In the rows, 128 means zero.
Known rows, with every step that occurs:
lipe, gevof, pozesid: [122 130 101 204  69 176 140 137 126 111  85 120 144  83 138 133  90 113
 126 148 119 136 128 143  78 102 157 139 111]
benid, gevof, pozesid, vado: [181 131 102 133  88 172 134 173 124 136 129 154 173  90 167 133  89 104
 117 146 121 178 121 161 105 156 153 120 115]
luve, vado, notog: [103 132  83 156  50 147 147 130 138 142  97  86 160 124 207 156 116  65
  93 188 178 129 190 128 123 174 161 149 154]
zozu, lipe, gevof, pozesid: [141 125 106 170 137 143 107 129 121 108  89  94 125 104 133 145 162 107
 111 126 117 158  96 122  87  87 153 142 115]
benid, gevof, lipe, zozu, gelupo: [115 141 144 101 219  79 106 125 117 128 189 189  95 174 104  80 135 219
 135  87 118 114  79 109 156 126 136 124 130]
benid, gevof, lipe, zozu, gelupo, ditik: [108 135 124 112 228  65 102 127 133 132 157 158  83 176  96  86 151 197
 144  33 131  86  83  77 156 150 131 122 165]
lipe, gevof: [ 88 120  98 171  84 124 143 112 140 128  94 124 143 111 102 124 109 114
 140 175 128 115 147 163 102 135 120 142 124]
pozesid, gevof: [138 126 102 161  97 131 148 124 155 134 104 109 160 128 103 137 101 118
 142 159 134 132 156 169 123 143 108 127 123]
ditik, gelupo, lipe, gevof, pozesid, vado, notog: [118 139 106  75  84 221 146 144 132 123 123  67 130 109 156 134 187 134
 146 117 153 160 132  80 116 107 163 136 117]
lipe, gevof, pozesid, vado, notog: [126 135  78 188  24 202 168 142 142 117  93 108 146  61 197 148 105  84
 131 154 159 167 140 169  95 111 168 135 118]
gevof, pozesid, vado, notog: [141 128 103 177  14 194 157 163 127 135  91 103 149  56 218 174  84  70
  83 177 171 181 155 145  97 139 171 116 127]
luve, pozesid, vado, notog: [132 130  74 146   7 169 158 165 138 136  88 102 128  77 206 175  90  96
  90 170 174 144 185 149  99 164 171 130 132]
ditik, gelupo, zozu, lipe: [109 121 140  79 152 109  90 125  97 152 138 123 103 121  88 137 159 106
 100 136 110  95 105  71 119 165 118 139 154]
lipe, zozu, gelupo: [ 57 127 131 119  87  89 110 122 144 138 131 162  94 114 114 112  62 197
 107 142 128  86 132  97 128 154  92 121 155]
zozu, lipe, gevof, pozesid, vado: [163 122  96  89 119 140 114 137 141 116 108 104 157  92 159 135 165 102
 107 140 120 181 101 163 107 111 128 129 113]
pozesid, vado, notog: [105 118  98 133  29 140 162 140 139 154  99 109 150  86 183 164 104  70
  97 204 178 161 179 162 118 175 134 119 136]
zozu, gelupo, lipe, gevof, pozesid, vado: [137 125 124  51 114 164 105 153 158 112 126 101 149 130 130  96 155 201
 127  97 135 151 133 107 120 114 103 117 121]
lipe, gelupo: [107 119 135 177  49 111 129 130 109 146 121 133 142 130 138 164  91 166
 104 181 135 103 135  81 125 179  87 127 143]
ditik, gelupo, benid: [ 61 119 147  86  64 124 110 128 120 140  89 104 131 108 131 179  96 131
 130 146 120 133 177  83 104 143  91 119 154]
gevof, lipe, zozu, gelupo, benid: [ 92 126 183  65 174  77 107 106 142 111 142 145  95 140 134 114 115 171
 113  94 125 126 134 129 154  76  94 100 135]
benid, gevof: [126 122 111 176 120 121 133 143 118 148 120 151 143 134 108 132 110 112
 136 157 126 135 140 144 109 171 144 136 129]
ditik, gelupo, zozu, lipe, gevof: [ 97 129 117  98 161 116 101 103 114 134 137 123 100 129  68 108 172 118
 151 112  99  81  90  92 120 131 119 159 142]
gevof, pozesid: [137 122 123 192  57 169 129 157 112 130  84 119 143  79 157 161  73  97
  78 171 132 149 141 121  75 131 159 119 125]
benid, gevof, lipe, gelupo: [166 135 146 165 179 103 125 132  83 133 176 161 143 188 123 132 164 184
 134 130 123 132  84  94 153 153 128 130 116]
luve, pozesid, gevof: [167 136  82 168  76 161 149 150 152 115  92 102 135 117 123 148  86 145
 135 130 130 117 165 156 100 128 145 139 113]
luve, vado: [116 124  97  97  74 119 127 132 145 142 113 108 190 129 172 136 106  88
  81 198 139 119 178 139 124 190 127 138 147]
lipe, zozu, gelupo, benid, gevof, pozesid: [113 140 146 165 130 149 108 148 136 107 126 163  81  97 138 115  54 181
 159  39 106 126 123 111 119  80 129 122 135]

Rows:
[182 137 139 147 152 112 143 114 118 119 158 121 160 184 117 137 161 194
 139 133 131 131 100 116 165 123  94 122 107]  pozesid, gevof, lipe, gelupo
[138 117 120 151 176 110 123 101 132 127 119 127 111 121  74  93 160  58
 138 126 116  86 106 174 124 113 134 151 123]  gelupo, zozu, lipe, gevof
[172 127 177 165 147 116 137 117  88 132 174 163 131 149 121 112 133 124
  97 143 123  84  96 115 156 138 120 121 121]  gevof, lipe, gelupo, zozu
[189 125 114 104 141 160 125 132 139 115 128 135 139  79 136  98 149  50
 116 115 109 136  92 188 119 103 136 134 113]  gelupo, zozu, lipe, gevof, pozesid, vado
[ 86 127 140 116  81 141 122 131 107 155 134 149 120  99  96 126  86 112
 116 160 111  72 135  86 110 176 118 135 154]  ditik, gelupo, zozu
[157 119 152 151 174  83  96 123 110 130 127 115 113 168 126 166 174 140
 155  81 120 144 119  98 149 132  91 135 136]  zozu, lipe, gelupo, benid, gevof
[111 114 102 129 155  92 112 105 135 128  98  99 128 136 103 136 181 104
 125 151 126 133 117 145 110 121 116 146 127]  zozu, lipe, gevof
[157 129 167 110 233 103 146 105 134 113 158 164 108 150 120 100 138  76
 150  92 110 144 121 197 163  69 151 117  99]  gelupo, benid, gevof, lipe, zozu
[ 82 132 144 129 142  97 109 123 149 124 136 167  87 130 108 107  74 180
 175  65 113 103 147 128 142 116  96 125 148]  lipe, zozu, gelupo, benid, gevof
[112 142 164  65 217 111 125 108 113 120 175 162  98 154 110 112 150 140
 166  78  94 132 105 120 160  88 139 123 119]  ditik, gelupo, benid, gevof, lipe, zozu
[ 88 123 157  27 159 129 126 114 136 143 159 119  98 148  82 105 153 136
 115 143 119  87 128  73 149 135 123 125 127]  ditik, gelupo, lipe, zozu
[146 119 187 132 133  98 123 113 106 118 133 116 141 159 159 166 144 142
 110 133 133 141 138 113 151 106  89 107 120]  gevof, lipe, gelupo, benid
[213 140 159 163 171 133 154 109 115 119 183 151 141 169  98  95 140 142
 150 108 119  85  88 148 177 115 111 127 108]  pozesid, gevof, lipe, gelupo, zozu
[122 145 110 130  56 208 136 166 112 128 109 107 124  75 200 180 108 115
 164  86 140 193 151  99 106 121 157 128 141]  ditik, gelupo, benid, gevof, pozesid, vado, notog
[129 111 160  84 174 123 146 113 155 135 140 120 109 146  94  91 141  76
 100 157 136  98 146 151 152 115 141 118 107]  gelupo, lipe, zozu
[120 112 128 112 161 135 143 112 151 125 110  90 142 155  78  99 181  99
 141 147 136 119 155 151 127 112 132 136 105]  gelupo, lipe, gevof
[169 138 137 109 200 111 163  96 155 115 164 144 133 153  98  91 138 115
 133 136 121 126 100 197 169  80 136 119  95]  pozesid, gevof, lipe, zozu
[134 125 148 192 102 120 127 130 116 130 124 139 131 142 130 156 103 147
 172 106 121 123 149 116 139 146  90 132 135]  lipe, gelupo, benid, gevof
[121 134 157  73 193 116 108 127  96 127 144 129 131 164 116 148 172 151
 157  96 107 165 126  98 133 117 129 121 129]  ditik, gelupo, benid, gevof, lipe
[120 138 120  94 201  75 121 110 169 117 139 119  97 172  90  90 150 204
 150  39 138  83  99 105 167 122  96 113 158]  pozesid, gevof, lipe, zozu, gelupo, ditik
[156 135 144 126 227 102 148 114 118 127 182 182 115 161 106  85 145 103
 127 132 114 130  87 170 155 112 173 126 100]  benid, gevof, lipe, zozu
[124 129 161 106 199  85  86 136 113 121 135 140 123 177 125 129 155 197
 151  69 127 166 136 112 133 113 111 112 140]  zozu, gelupo, benid, gevof, lipe
